Each row was made from one path, in order. Every step used is in the known rows, and no mark comes twice. Write each row's path.
In the rows, 128 means zero.
Known rows:
sigaf/nerupan/zuse/nodu: [ 78 106 160 191 105 153  94 122 183 128 179  84 158 136 162  90 122 129
 135 182 195 155 109 133 112 130 117 136 118 142 156 112 155 111 165 106
 132 107 138  92 110]
zako/gekit/vage: [166 119  90  72  89 140  77 123 176 103 180 142 171  77 126 119 130 119
 205 100 162 107 121 127 114 180 138 163  85 143 139 103 172 128 101  93
 108 131 114  95 159]
vage/gekit/mudo: [166 102 101  96 114 146 124 109 126 106 184 127 125  98 167 169 155 103
 164 115 146 168  99  87 142 127 136 132 110 155 108 129 125 162 125 114
 112 128 120  70 133]
seva/sigaf/nerupan: [128 132 163 149  97 141 109 126 192 124 180  91 157 119 156 141 137 181
 143 138 165 133 152  96 133 126 130 115 120 148 147 135 118 138  86 130
 125  98 155  88 111]
relen/gekit/mopugu: [178 146 139  86  90 154  80 158 168 110 173 152 174  87  97 134 131 132
 172 104 147 117 131 145 156 122 105 149  54 138 171 122 146 100  98 112
 119 111  97 109 115]
nodu/zuse/nerupan/vage: [109 118 156 155 118 143 106  90 191 129 216 122 134 135 146 115  95 141
 164 137 153 110 130 136 123 149 128 192  93 146 130 151 163  90 104 105
  76 110 108  53 181]
mopugu/gekit/vebib: [167  96 121 125  84 159  66 132 106 108 212 120 153 101 128 145 118 122
 143  94 148 178 122 112 107 164 104 150  55 157 122 137 156 145 149 109
 129  83 151  81 145]
mopugu/seva/sigaf/nerupan: [110 141 158 158  89 135 137 114 196 120 180  71 159 142 150 131 127 202
 144 132 142 142 185 101 135 133 156 109 112 138 186 132 108 122  89 111
 115 113 126 101  99]
vasup/lerere: [141 110 167 123 104 139 103 122 165 120 200 140 173  99 120 134 134 128
 183 149 169 140 162 117 138 107 102 145  71 136 120 136 154 134 123 101
 124 156 140  63 137]
zuse/nodu: [121 102 150 166  95 143  85 125 160 146 166 113 160  99 161 106 103 116
 174 133 152 134 105 126 146 122 121 162  88 130 121 136 136 126 137 112
 142 138 125  78 134]
relen/gekit/mopugu/seva: [158 156 134  89  79 147 109 146 172 104 175 131 176 110  94 123 123 150
 172  97 123 128 165 150 155 130 130 138  47 127 211 118 134  84  99  90
 106 126  71 122 102]
nerupan/zuse: [112 105 142 123 114 143  81 137 162 125 195 108 176 109 126 131 131 145
 145 140 178 151 143 120 114 134  98 129  85 135 149 137 173 105 149 120
 111 124 141  54 135]
zako/gekit/mopugu/seva/sigaf: [138 148 104 102  97 132 121 127 200  92 147 108 193 110 113 117 127 172
 223  75 145 121 200 134 146 161 148 118  54 111 187 111 122 100  49  94
 117 107  71 100 106]
vasup/nerupan/vage: [154 141 138  99 100 108 100 129 215 128 220 121 164 100 120 136 138 140
 146 128 163 136 120 125 121 151 134 137  88 156 146 126 173 144 116  94
  91 155 127  32 151]
zako/gekit: [158 103 112  94  98 151  73 135 182  99 180 120 172  79 134 128 139 132
 190  92 162 135 135 124 120 162 141 148  67 124 133 126 155 113 123 103
 113 128 116  87 148]
nodu/zuse: [114 106 141 128  97 180  90 112 179 117 202 128 153  90 146 130 118 143
 152 143 153 116 134 109 147 134 109 160  72 143 136 167 150 108 120 136
  81 111 115  82 135]
seva/sigaf: [134 125 155 133 103 133  95 131 174 140 178 108 169  95 144 153 122 173
 165 109 150 127 161 101 142 117 117 129  90 133 122 147 128 131  85 137
 128 119 150  55 134]
nodu/zuse/nerupan: [102  96 159 140 112 172  97  93 173 116 200 125 129 125 148 113  89 142
 164 143 159 106 150 134 145 132 113 184  80 141 129 178 135  97 106 125
  81 103 109  80 157]
mopugu/gekit: [159 125 129 130  72 153  88 143 142 110 203 102 171 104 137 140 127 119
 162 103 147 161 116 101 125 153  95 140  51 152 125 149 154 128 123 108
 130 111 137  85 135]
nerupan/mipim: [177  84 145  93  94 154  82 109 165 104 166 113 180  78 165 128 128 118
 175 110 146 125 123 123 130 171 107 138  73 132 134 121 153 147 122 132
 129 145 117  75 132]
zako/gekit/mopugu: [176 122  92  76 105 147  85 135 183  86 154 141 188  84 112 110 141 119
 220  88 164 123 141 134 135 171 121 150  51 125 162 107 151 113  81 102
 119 109  86 104 126]
gekit/mopugu/seva: [152 139 113 101  92 129 129 117 163 107 156 121 184 121 110 108 120 149
 192 109 129 133 167 126 154 151 124 139  65 131 204 120 128 112  85 101
 114 132  74 104 106]
mipim/nerupan/vage/gekit/relen: [129 159  91 134  84 136 133 144 168 142 234  91 172 115 110 174 153  96
 146 142 143 169 103 123  93 180 147 145  81 178 133 115 186 177 142 133
 105 130 125  64 160]
vebib/gekit/mudo: [169 105 130 124 102 136  98 118 157 130 210 161 142  78 174 136 136 108
 154  99 146 117 113  88 135 136 152 160  79 129 104 105 137 135 127  97
 130 147 142  57 142]
mopugu/seva/sigaf: [114 135 147 140  91 126 119 121 178 133 179  88 171 120 136 142 113 193
 165 105 131 138 191 109 147 124 144 117  82 121 163 148 116 112  87 113
 117 132 120  70 120]
zuse/nerupan/sigaf: [147 116 169 144 109 117 100  90 160 139 153 131 125 113 144 140  95 162
 175 142 147 132 155 133 133 111 133 155 104 150 150 134 118 121 108 125
 112 127 130  62 154]
relen/gekit/vage/nerupan: [166 147 135  96  67 155  84 126 159 135 197 141 149 110 120 147 126 136
 159 129 132  93  95 129 123 133 126 154 101 144 169 113 147 142 116  93
  99 113 140 117 152]
relen/gekit: [159 128 161 101  85 158  70 161 168 122 198 131 155  84 116 153 130 144
 142 104 144 132 128 133 138 115 127 146  64 131 145 142 148 101 140 113
 111 130 128  93 136]
nodu/zuse/nerupan/vage/gekit: [111 115 138 155 119 153 139  79 161 119 219 101 126 142 150 134 107 124
 163 131 142 137 121 143 125 146 125 173  99 162 129 142 156 108 104 115
  81  86  96  61 170]
vage/nerupan: [152 114 136 128  88 148 102 112 157 135 181 112 161 125 142 139 127 148
 164 135 136 128 108 102 129 135 122 140 102 128 155 137 121 154 119 114
 112 114 148  90 146]
relen/gekit/mudo: [172 123 141  83 103 154  77 144 167 114 198 158 125  81 146 167 143 123
 143 107 153 132 108 103 144 113 144 149  87 137 117 135 139 113 140  95
  98 143 130  80 139]
relen/gekit/vage: [167 143 136  82  78 146  73 144 160 129 197 152 156  82 113 144 124 130
 157 111 142 102 112 137 132 130 121 161  86 152 153 118 169 114 117 101
 105 134 131 100 149]
gekit/mopugu/seva/sigaf: [132 154 127 119  98 123 131 119 179 120 150 110 187 123 117 126 116 179
 197 103 132 121 196 121 162 134 126 117  73 126 191 128 112 112  47 112
 123 112  90  88  98]
mopugu/seva/sigaf/nerupan/vage/gekit: [119 163 134 171  94 114 178 101 184 121 199  45 156 158 153 150 142 181
 144 122 128 174 160 108 116 146 169  95 132 157 189  96 125 138  87  99
 113  94 113  83 114]
vebib/gekit/mopugu: [173 133 126 125  89 138 104 129 161 126 184 156 190  85 125 101 123 115
 181  93 139 103 139 132 145 149 111 160  45 131 163  92 145 124  82 113
 152 113 110  86 117]
zako/gekit/vage/nerupan/mipim: [192  96  93  68  78 160  84  78 182  87 160 121 175  92 164 112 136 101
 219 110 146  83  94 131 100 220 132 147  92 126 154  75 158 175  98  96
 107 118 110 111 157]
mipim/nerupan/vage: [152 163 118 127  87 113 101 137 193 157 211 119 187  91 107 136 136 129
 146 119 148 153 123 111 106 159 132 154  86 154 157 124 180 133 127 112
 101 128 115  56 171]
vebib/gekit/relen: [131 111 139 149  83 156  90 150 165 138 230 128 168  97 146 139 125 113
 150 120 144 105 120 124 116 164 148 170  43 136 112 112 163 144 138 128
 143 161 166  69 140]
mipim/nerupan: [143 143 126 115  79 142  93 140 176 140 193 122 182  81 107 137 132 128
 148 123 154 148 140 111 128 142 119 150  71 152 153 149 154 141 126 130
 103 120 116  86 144]
sigaf/seva: [139 105 138 138 108 146 121 133 169 104 185 137 190 126 113 124 126 150
 160 119 145 131 140  94 126 143 123 136  98 137 167 145 113 133 131 103
 116 174 122  84 163]
seva/sigaf/nerupan/vasup: [128 130 182 177 124 132 119 119 207 112 190  95 179 135 170 116 157 191
 158 151 174 134 158  89 132 140 123 108 104 157 162 130  87 132 101 129
 139 100 153  86 100]

Write each row's path:
[ 95 132 119 183  68 152  96 106 142 141 197  86 167 155 148 101 104  92
 172 160 170 132  67 125  97 156  86 148  97 151 141 105 170 147 139  75
 132  83 146  99 143]
mopugu/gekit/vage/nerupan/zuse/nodu
[162 129  97 132  80 135 128  80 190 103 153 155 172 127 115 131 128 154
 205 144 143  98 123 105  89 171 160 126 135 145 208  76 109 167 111  77
  86 150 117 109 181]
zako/gekit/vage/nerupan/sigaf/seva
[166  99 104 125 116 128 108 111 110 126 211 112 143 105 130 159 137 128
 142  99 134 189 110 127  96 159 137 143 111 161 138  96 165 158 151 118
 118  93 135  47 168]
nerupan/vage/gekit/vebib
[161  78 112 113 110 155  98 115  90 112 190 115 141  96 132 158 131 127
 143 103 142 188 129 128 115 143 122 138  97 158 135 123 139 165 149 136
 120  85 136  77 141]
vage/gekit/vebib
[156 140 117  99 101 116 129 118 184 117 224  97 157 110 121 153 153 122
 144 125 155 165 110 134 125 146 134 120  95 170 143 115 164 165 116 101
  94 133 115  42 143]
vasup/nerupan/vage/gekit
[155 138 142 141 103 121 113 122 193 128 202 103 158 121 149 127 146 148
 139 140 154 150 107 101 103 159 143 140 125 155 164 101 160 129 122 102
 114 123 140  76 143]
sigaf/nerupan/vage
[177  87 142 109  86 161  96  89 166 111 165 101 173 112 171 131 130 127
 176 127 133 113 103 116 123 175 111 132  92 122 151 115 130 173 120 125
 121 125 130  90 140]
vage/nerupan/mipim
[123 128 126 146  82 136 103 106 156 151 219 130 178 125 134 109 119 126
 149 143 155  94 110 126  93 158 115 150  98 133 167  76 173 142 127  93
 120 104 161  76 153]
vebib/gekit/vage/nerupan/zuse
[155 135 144 117  91 143 143  90 204  84 135  81 186 131 163 105 134 165
 189 125 139 114 183 124 146 180 123 100  91 137 212  88 112 143  46 119
 130 103  76 119  71]
gekit/mopugu/seva/sigaf/nerupan/mipim
[144 139 142 142 107 133 104 131 189 127 203 123 203  99 121 113 153 135
 161 138 166 151 145 101 127 155 110 140  60 159 167 146 123 133 140 126
 117 125 114  81 135]
mipim/nerupan/vasup
[ 82  99 150 188 100 155  94 110 161 149 178  85 165 146 152 102 111 130
 157 170 172 138  96 132 116 122 111 141 108 117 146 122 142 130 162 100
 125 105 144  80 138]
vage/nerupan/zuse/nodu
[165 142 108 108  66 143  89 125 139 120 204 122 168 103 132 134 119 102
 175 108 147 132 102 103 117 170  91 155  70 170 132 128 173 146 100  95
 128 113 134  93 145]
mopugu/gekit/vage
[103  93 179 167 139 163 105  85 189 102 209 126 151 143 163  88 112 149
 176 156 169 107 151 126 144 145 104 180  65 148 143 174 107  86 119 122
  93 105 105  76 145]
nodu/zuse/nerupan/vasup
[134 158 138 151  83 124 137 118 180 134 179 120 195 110 126 109 110 166
 183  82 122 101 200 128 157 139 135 132  47 116 185  97 117 110  49 103
 145 112  96  84  97]
vebib/gekit/mopugu/seva/sigaf
[137 154 142 166 105 122 150 114 177 127 198  69 152 135 160 160 155 161
 145 129 148 166 126 104 114 138 142 104 140 168 149  97 138 154  85 121
 126  81 141  68 130]
seva/sigaf/nerupan/vage/gekit
[153 109 172 131  95 155 106 104 198 101 161  82 168 103 187 133 140 159
 159 132 161 118 148 108 128 164 118 105 109 142 144 112 129 160  84 142
 134 107 139  89 103]
seva/sigaf/nerupan/mipim
[153 159 134 134  72 125  99 115 181 153 168 138 167  68 112 158 128 151
 151 151 148 152 151 112 124 118 130 132  89 160 174 127 144 147 126 144
  95 119 119  78 140]
mipim/nerupan/sigaf
[132 154 114 119  93 140 133 117 218  77 150  91 182 130 128 102 143 178
 201 103 158 127 194 127 136 170 157 108  82 128 211  94 113 105  47  90
 114  85  77 131  86]
zako/gekit/mopugu/seva/sigaf/nerupan
[136 154 157 163 104 112 120 124 211 139 196  89 160 127 156 143 142 180
 144 133 158 135 136  97 110 143 143 122 132 152 150 104 144 133  84 115
 123 105 155  60 138]
seva/sigaf/nerupan/vage
[ 75 129 141 175  91 147  85 137 181 156 187  98 188 102 117 103 115 109
 143 160 189 158 127 139 114 129 106 148  82 140 146 134 174 115 169 117
 117 110 114  73 136]
mipim/nerupan/zuse/nodu
[168 123  87  88  79 146  89 103 174 111 180 131 164 109 133 123 135 125
 205 113 150  98 101 118 106 181 143 157 102 133 158  99 150 153 101  84
  98 110 128 112 166]
zako/gekit/vage/nerupan
[162 127 115 105  80 138 102  98 152 139 180 132 159 122 136 131 124 135
 177 141 137 100  93 106 121 154 117 157 120 148 162 116 143 170  96 102
 107 118 146  97 156]
gekit/vage/nerupan
[133 134 112 147  99 145 141 129 169 114 223  72 145 149 151 162 163 116
 139 161 152 165  84 115  92 182 160 137 121 183 142  90 166 169 136 122
 117 125 147  83 132]
sigaf/nerupan/vage/gekit/relen
[161 129 113 128 106 121 128 119 146 130 202  98 163 110 139 156 143 121
 161 109 131 171 104 119 116 148 131 138 103 157 139 107 162 142 123 114
 122 121 120  53 155]
nerupan/vage/gekit
[111 107 137 136 105 148  95 119 161 131 193  97 171 142 131 132 135 153
 147 157 165 143 121 116 106 133 104 125 102 127 165 130 149 132 147 111
 103 103 155  71 143]
vage/nerupan/zuse
[140 154 132 160  79 131 132 117 189 131 169 150 188 101  87 147 126 162
 151 153 147 147 163  96 112 132 134 117 104 161 202 131 112 154 137 123
  90 158 108  88 162]
mipim/nerupan/sigaf/seva
[159 143 131 182  66 127 144  75 165 143 183 171 176 129 128 125 110 153
 166 153 117  77 120 103  99 148 148 138 124 148 205  64 104 178 110  88
 115 155 144  97 173]
vebib/gekit/vage/nerupan/sigaf/seva
[ 57 119 178 210 109 145 102 127 196 140 172  65 162 137 169 106 120 163
 139 175 198 145 139 124 120 113 118 115 128 140 143 117 139 113 127 119
 139  87 153  78 103]
seva/sigaf/nerupan/zuse/nodu
[171 119 113 111  92 148  92 126 141 104 205 129 136 102 164 156 140  97
 161 103 153 163  94  71 132 147 117 142  70 154  97 144 142 144 124  89
 120 125 135  74 138]
mopugu/gekit/mudo
[121 125 114 113  96 139  97 104 156 136 193 113 169 136 124 126 128 138
 160 164 165 115 109 117  98 152 101 142 121 144 171 107 169 147 127 100
  98 109 154  78 153]
gekit/vage/nerupan/zuse
[134 139 108 106  98 133 128 136 191 115 244  90 152 126 122 171 157 106
 146 150 158 153  97 136 111 171 151 130  79 183 122 114 175 184 132 113
  99 156 136  43 142]
vasup/nerupan/vage/gekit/relen
[194 119 140  76  64 168  81 102 168 112 179 127 165  99 150 136 129 111
 173 124 125  81  88 143 119 173 116 146  95 138 166  92 154 161 114 103
 108 122 125 116 146]
relen/gekit/vage/nerupan/mipim
[165  74 166 106 111 143  89  91 163 102 163 109 153 114 170 113 103 117
 186 111 150 114 137 145 131 169 114 164  79 131 125 132 137 137 106 119
 129 134 112  73 152]
zuse/nerupan/mipim
[114 152 128 170 103 136 147 131 185 124 220  57 148 149 158 179 159 148
 142 154 156 155 114 108 101 164 160 113 128 178 128  98 151 176 100 136
 127 106 165  71 129]
seva/sigaf/nerupan/vage/gekit/relen
[132 163 148 167  78 128 151 113 198 119 179 104 183 131 140  96 125 175
 163 113 134 107 193 121 146 150 148 119  73 132 210  82 108 116  48 101
 143  91 102 117  75]
vebib/gekit/mopugu/seva/sigaf/nerupan
[ 87 128 168 160 114 141 104 133 195 124 189  78 169 132 145 136 144 184
 127 160 193 144 165 109 109 126 111  99 120 147 158 125 147 117 112 130
 117  86 162  70 107]
seva/sigaf/nerupan/zuse
[108 116 146  94 109 136  83 139 201 109 215 107 172 107 108 128 141 146
 128 155 200 143 149 134 120 133 102 115  73 150 152 145 173 126 144 110
  88 135 135  42 121]
vasup/nerupan/zuse
[152 112 155 156 114 141 110 104 170 120 192 111 182 144 156 115 149 157
 176 148 150 131 116  95 128 149 116 134  90 134 169 134  90 146 136 110
 123 118 142  87 135]
vage/nerupan/vasup
[169 145 121 126  73 122 108  77 155 154 158 143 143 109 141 154 117 158
 180 167 131 105 103 108 117 132 129 140 137 162 182  92 130 175 100 121
  99 119 147  89 152]
gekit/vage/nerupan/sigaf
[164 107 113  95 111 124 110 111 146 113 232 112 138 103 114 159 144 127
 128 117 155 179 119 144 103 160 140 127 101 178 139 105 165 179 143 105
  92 105 128  38 155]
vasup/nerupan/vage/gekit/vebib
[137 113 165 168 114 119 133  90 168 117 156 144 148 146 120 129  93 169
 174 146 143 128 168 118 122 118 142 143 118 149 181 135  87 127 118 103
 107 164 115  69 177]
zuse/nerupan/sigaf/seva
[167 140 115 120 126 109 148  99 140 117 174 114 151 148 120 120 120 107
 206 103 137 146 123 153 129 156 115 163  98 161 156 102 141 129  63 100
 127  88  84  67 155]
zuse/nerupan/vage/gekit/mopugu
